What can hang from each mark
K_301: K_292 K_435 K_834
K_834: K_301
K_325: K_939
K_292: K_301 K_939
K_939: K_323 K_325 K_435 K_834
K_435: K_301 K_939
K_323: K_939

Each row was made from one small tree. The marks that hang from a mark follow it in brackets, in the order of their numbers. Every link used is in the known rows. Write each row's tree.
In the rows, zero is written as 128.
Known rows
K_834[K_301[K_292 K_435[K_939]]]: [165 125 164 139  79 112 121 169 140 109 121 113 133 123 114  89 131 148
 141 157 130  78 134 124  93]
K_325[K_939[K_323]]: [174 108 157 144  69 134  61  86 138 127  98  99 135 130 117 107 115 141
 145 145 101 113  79 125  92]
K_323[K_939[K_834]]: [149 117 162 135  50 124 152 123 186 131 122 124 136 131 111 106 125 135
 146 142  90 157 161 124  94]
K_939[K_834]: [141 115 149 140  70 124 129 137 153  99 104 109 130 141 123 102 125 140
 161 145  93 119 154 122  92]
K_325[K_939[K_435]]: [164 113 141 133  89 131  81  94 128 138  98 110 141 133 110  88 108 155
 147 149 113 118 114 125  93]
K_323[K_939[K_325 K_435[K_301] K_834]]: [153 115 150 143  68 111 127 119 213 152  85 125 163 143 103  90 125 139
 141 148  90 148 170 128  91]
K_939[K_323 K_435 K_834[K_301]]: [173 125 109 151  76 117  82 153 182  97  35  80 160 169 133  99 118 157
 172 187  91 137 160 121  83]
K_301[K_435[K_939[K_323 K_325]] K_834]: [168 115 180 171  70 109  62 140 143 141 101  96 175 142 108  85 141 134
 124 154 136 146 115 117  84]
K_834[K_301[K_292[K_939[K_323]] K_435]]: [171 115 147 134  69 116  98 156 144 108 117 104 129 139 125 100 121 149
 146 172 119  93 147 131  81]
K_325[K_939[K_834[K_301]]]: [177 111 150 131  64 125 113 119 144 113  99 106 139 139 122  92 112 150
 172 149 102  85 121 125 104]
K_292[K_301 K_939[K_323 K_435]]: [154 108 118 147  94 142  14 133 168 150 109  89 117 158 126 112 101 161
 140 200  91 167 168 135  60]
K_834[K_301]: [156 118 159 138  69 129 139 162 139  84 131 117 148 121 119 111 120 143
 157 152 126 101 170 129  96]
K_939[K_323 K_834[K_301]]: [172 118 138 152  55 121  98 152 177  82  67  85 147 155 135 115 125 140
 173 169  89 116 144 124  89]
K_834[K_301[K_435[K_939[K_323]]]]: [173 122 168 147  76 119 118 186 149  94 118 106 155 125 120  99 135 158
 145 160 133 102 136 126  99]
K_323[K_939[K_435]]: [145 121 151 135  70 128 131 114 174 146 121 128 147 125 102 101 118 144
 130 150 105 176 165 124  87]
K_325[K_939]: [163 109 162 134  74 133  93  93 126 129 121 116 132 122 111  98 113 143
 147 135 111 101 100 126  98]
K_301[K_292[K_939[K_325 K_435]] K_834]: [151 108 139 148  66 119  46  86 138 170  95 106 137 158 108  95 108 107
 141 166 110 133 174 121  60]
K_323[K_939[K_325 K_435]]: [153 112 160 150  78 115 122  98 181 152 115 130 150 130  96  91 120 138
 121 148 107 163 161 131  88]
K_292[K_301[K_435 K_834] K_939[K_323]]: [163 105 141 153  70 132  13 142 154 152 126  82 131 167 128 102 109 152
 135 197 107 173 154 130  57]
K_939[K_325 K_435 K_834[K_301]]: [168 112 128 155  93  99 112 140 173 106  59 107 161 163 119  71 117 153
 163 172 106 102 186 133  93]
K_292[K_939]: [148 102 150 131  72 144  94 134 148 131 145 117 126 131 121 125 120 141
 146 155 104 134 179 135  83]
K_435[K_939]: [145 122 181 152  83 138 105 152 154 131 130 119 141 105 105 114 140 137
 138 134 117 115 131 119 102]

Which tree is each row?
[143 111 145 158  92 113  71 120 167 144  74 117 183 141 101  86 123 132
 135 147 120 125 167 127  79]
K_939[K_325 K_435[K_301[K_834]]]
[144 114 125 129  79 125  79 107 152 146  96 110 104 149 118 102 113 132
 150 165  88 111 162 125  70]
K_301[K_292[K_939[K_435 K_834]]]
[189 116 124 140  72 123  67 112 161 122  52  87 152 158 126  90 108 158
 171 171  96 112 112 123  94]
K_325[K_939[K_323 K_435 K_834[K_301]]]
[158 117 183 172  62 128  44 152 204 158  77 102 194 121 102 122 149 111
 140 133 111 111 123 118  91]
K_435[K_301[K_834] K_939[K_323 K_325]]
[141 126 170 143  71 135 108 186 205 139  94 115 165 114 111 120 150 136
 160 127  97  91 141 116 105]
K_435[K_301 K_939[K_834]]
[149 110 144 137  70 132  57  99 149 139 110 106 101 137 118 119 116 120
 138 158  90 112 134 127  67]
K_301[K_292[K_939[K_323]]]
[166 114 126 154  94  94 102 125 171 115  52 107 146 165 116  67 115 144
 161 172 101  88 177 130  86]
K_939[K_325 K_435 K_834[K_301[K_292]]]
[140 112 141 151 104 110  71 109 168 145  75 122 153 135  99  84 122 132
 129 144 109  97 146 130  76]
K_939[K_325 K_435[K_301[K_292]]]
[161 116 183 165  74 109  84 144 133 143 118 108 173 136 104  77 140 136
 124 147 142 139 129 117  89]
K_301[K_435[K_939[K_325]] K_834]
[164 116 132 128  79 127  85 115 161 139  70 105 153 145 116  88 113 156
 165 149  96 103 121 121  96]
K_325[K_939[K_435[K_301] K_834]]
[168 115 131 132  82 125  89 102 144 134  76 105 140 148 118  81 109 157
 162 155  99 112 121 123  96]
K_325[K_939[K_435 K_834]]
[160 124 139 133  60 119 152 142 193 130  99 118 155 143 112  95 118 151
 155 163  98 161 186 124  94]
K_323[K_939[K_435 K_834[K_301]]]
[159 115 141 128  85 133  78 108 146 144  90 112 154 129 109  93 112 153
 150 142 111 106 112 124  94]
K_325[K_939[K_435[K_301]]]
[154 104 150 146  75 122  51  88 154 144 106 109 103 138 114 112 118 116
 133 156  90 102 131 132  67]
K_301[K_292[K_939[K_323 K_325]]]
[128 120 158 137  56 129  83 128 159 143 101 116 157 125 106 114 126 106
 148 130 109 104 144 114  72]
K_435[K_301[K_292 K_834]]
[149 113 159 149  66 116 112 109 195 163 103 128 173 132  95  95 123 130
 128 144 109 161 170 127  85]
K_323[K_939[K_325 K_435[K_301[K_834]]]]
[166 116 178 164  80 116 115 162 181 120 101 114 152 126 111  97 141 138
 156 145 108  85 151 125 110]
K_435[K_939[K_325 K_834[K_301]]]
[168 103 153 173  73 106  69 105 182 104  59  92 141 159 123  99 129 127
 148 155  81 112 120 131  85]
K_939[K_323 K_325 K_834]
[154 116 182 168  78 129  57 155 209 146  85 110 173 111 103 124 152 125
 135 129 103  90 109 124  97]
K_435[K_301 K_939[K_323 K_325]]
[145 108 125 145  83 141  33 136 152 164 127  98 135 162 120 100  97 151
 147 195 109 176 203 129  60]
K_292[K_301[K_834] K_939[K_435]]
[147 109 114 136  92 136  56 147 174 148 112  98 113 167 129  96 101 166
 158 196  86 154 197 133  69]
K_292[K_301 K_939[K_435 K_834]]
